Each row was made from one path, in order. Every step used is in the known rows, and no mark comes twice. Write each row's path.
In the rows, zero is written as 128.
Known rows:
nimu-roza-gade-riruzi-pegam: [102 122 112 156  39 151  83  77 134 170 133 180  39 159 111  85 152  96
 104 107]
nimu-roza-pegam: [151 114  99 127 104 160  81 100  84 163 143 143 130 113  95 152  97 108
  77 148]
desam-roza-gade: [105 149 138 115 103 121 146 122  99 160  96  98 123 115 112  99 189 114
 128 111]
desam-roza: [108 117 122 110 118 126 129 116 116 151  94  92 142  99 118 121 156 122
 139 141]
zufud-riruzi: [130 126 139 136 141 131 121 114 144 111 142 113  94 113 147 128 147 137
 124 120]
riruzi-desam: [124 125 127 137 132 145 142 126 147 142 129 132 107 114 165 131 142 177
 134 133]
pegam-roza: [118 111 101 128 105 123 118 122 120 170 110  99 123 138 118 138 106 134
 131 163]
zufud-birim: [148 139 120 111 161 144 119 142  99 127 149 145 108 140 122 147 143  82
 115 115]
nimu-roza: [129 124 108 131  93 138  94 101 123 144 145 142 106 164 104 162 109 102
 110 138]
pegam-roza-nimu: [140  98  98 109 125 153 118 157  89 152  88  84 150 121  92 114  97 133
 109 175]
gade-riruzi: [124 120 129 134 109 123 120 125 131 134 108 147 123  98 126  98 138 122
 132 123]
riruzi-gade: [120  94 123 126 106 132 150 143 128 156 112 116 117 105 102 103 105 137
  95 101]
nimu-roza-gade: [126 156 124 138  78 131 106 109 106 160 145 144  81 179  97 138 145  92
  97 106]
gade-riruzi-desam-roza: [ 98 108 120 129 102 141 134 113 136 168  75 113 115  58 142  94 184 166
 154 143]
gade-riruzi-desam: [121 119 128 142 111 140 131 122 148 148 111 155 102  87 159 100 156 177
 145 133]
nimu-roza-gade-riruzi: [120 148 123 151  55 122 102 103 108 165 123 163  77 147 100 107 157  89
 104 102]
riruzi-pegam-roza: [ 96  78  88 137  85 151 105  97 149 177 118 113  78 150 130 116 100 143
 130 166]
riruzi-nimu-roza-zufud-birim: [151 126  76 153  88 157 140 123  84 143 131 164  81 175  58 134  97  45
 106 137]
desam-roza-nimu: [132 104 114  91 137 158 131 153  84 135  75  74 176  81  87  94 141 124
 120 153]
gade-riruzi-nimu-roza-zufud: [131 112  87 178  40 136 140 109 113 152  89 171  99 131  68  85  97  84
 126 143]
nimu-roza-zufud: [154 140 113 129  61 145 120 142  93 132 129 130 118 181  78 134  92  97
 114 138]
roza-zufud-birim: [169 160 127 113 132 151 144 183  67 112 136 138 118 151  93 118 121  81
 119 117]

Write each row's path:
[116 150 147 153  98 133 147 132 127 161 110 154  78  99 155  75 189 161
 130 101] : roza-gade-riruzi-desam
[121  98 116 121 118 170 121 115  97 182  70 117 136   6 135  84 169 175
 126 152] : gade-riruzi-desam-roza-pegam
[122  71  95 126 116 182 102 122 136 146 111  83  78 115 129  83 112 155
 103 177] : zufud-riruzi-pegam-roza-nimu
[160 139 100 116 107 149 136 176  58 160 117 103 109 166  83 128 101  82
 120 150] : pegam-roza-zufud-birim
[135 112 111 146  56 174  96 112 139 123 149 130  43 176 110 108 106 121
 103 140] : nimu-roza-zufud-riruzi-pegam
[ 93  73  93 147  68 149  98  96 154 181  97 136  76 119 130  84 118 140
 135 164] : gade-riruzi-pegam-roza
[113  93  88 178  96 136 120  58 162 141 134 148  56 136 117 147 124 106
 114 140] : zufud-riruzi-nimu-roza
[159 146 143 132 111 135 147 161 112 104 125 105 107 124 121 100 130 133
 124 126] : roza-zufud-riruzi
[113 129 103 187  82 127 131  64 144 153 134 150  32 148 114 126 155  98
 101 107] : zufud-riruzi-nimu-roza-gade
[126  75  78 176  79 157 104  68 108 177 100 184 109  68  85 105 105  97
  90 151] : gade-riruzi-nimu-roza-pegam
[125 100  91 173  86 130 164 121 122 151  86  95  80 124 106  94  99 136
 130 166] : pegam-roza-zufud-riruzi-nimu
[ 79 114 114 164  78 109 163  88 122 179  50 133 101  68 100  53 195 101
 145 114] : desam-roza-gade-riruzi-nimu
[ 95 114 118 155  82 144 113  92 147 172 128 106  26 147 151  94 156 143
 112 134] : zufud-riruzi-pegam-roza-gade
[122  95 116 109 120 172 134 150 104 153  54 101 149  38 121  64 172 168
 137 155] : gade-riruzi-desam-roza-nimu
[138  95 110 129  70 136 161 171 103 169  92  62  87 115  83  87  79 147
  96 134] : pegam-roza-zufud-riruzi-gade
[104  95 104 176 104 125 148  94 150 143  83 169 109  82 116  81 137 115
 142 132] : gade-riruzi-nimu
[173 151 106 114  93 158 110 157  63 133 152 144  95 193  69 151 102  53
 100 129] : nimu-roza-zufud-birim
[148 107 117 133  54 147 135 147 108 145 129 103  73 141  71 109  88 116
  75 107] : nimu-roza-zufud-riruzi-gade
[124  99 116  98 137 177 140 151 100 146  78  77 152  69 123  94 157 176
 131 162] : riruzi-desam-roza-nimu
[118 146 121 135  88 112 134 128 102 184 107 102  95 152 117 119 140 123
 118 130] : pegam-roza-gade
[106 132 120 157  74 127 140 127 121 202  86 128  67 111 148  88 169 169
 134 135] : pegam-roza-gade-riruzi-desam
[ 99 128 121 184  88 112 162 102 133 158  87 169  88  97 112  55 171 107
 129 101] : roza-gade-riruzi-nimu
[130 133 126 105  88 134 148 156  80 136  79  77 155 113  88  96 134 119
 146 143] : desam-roza-zufud
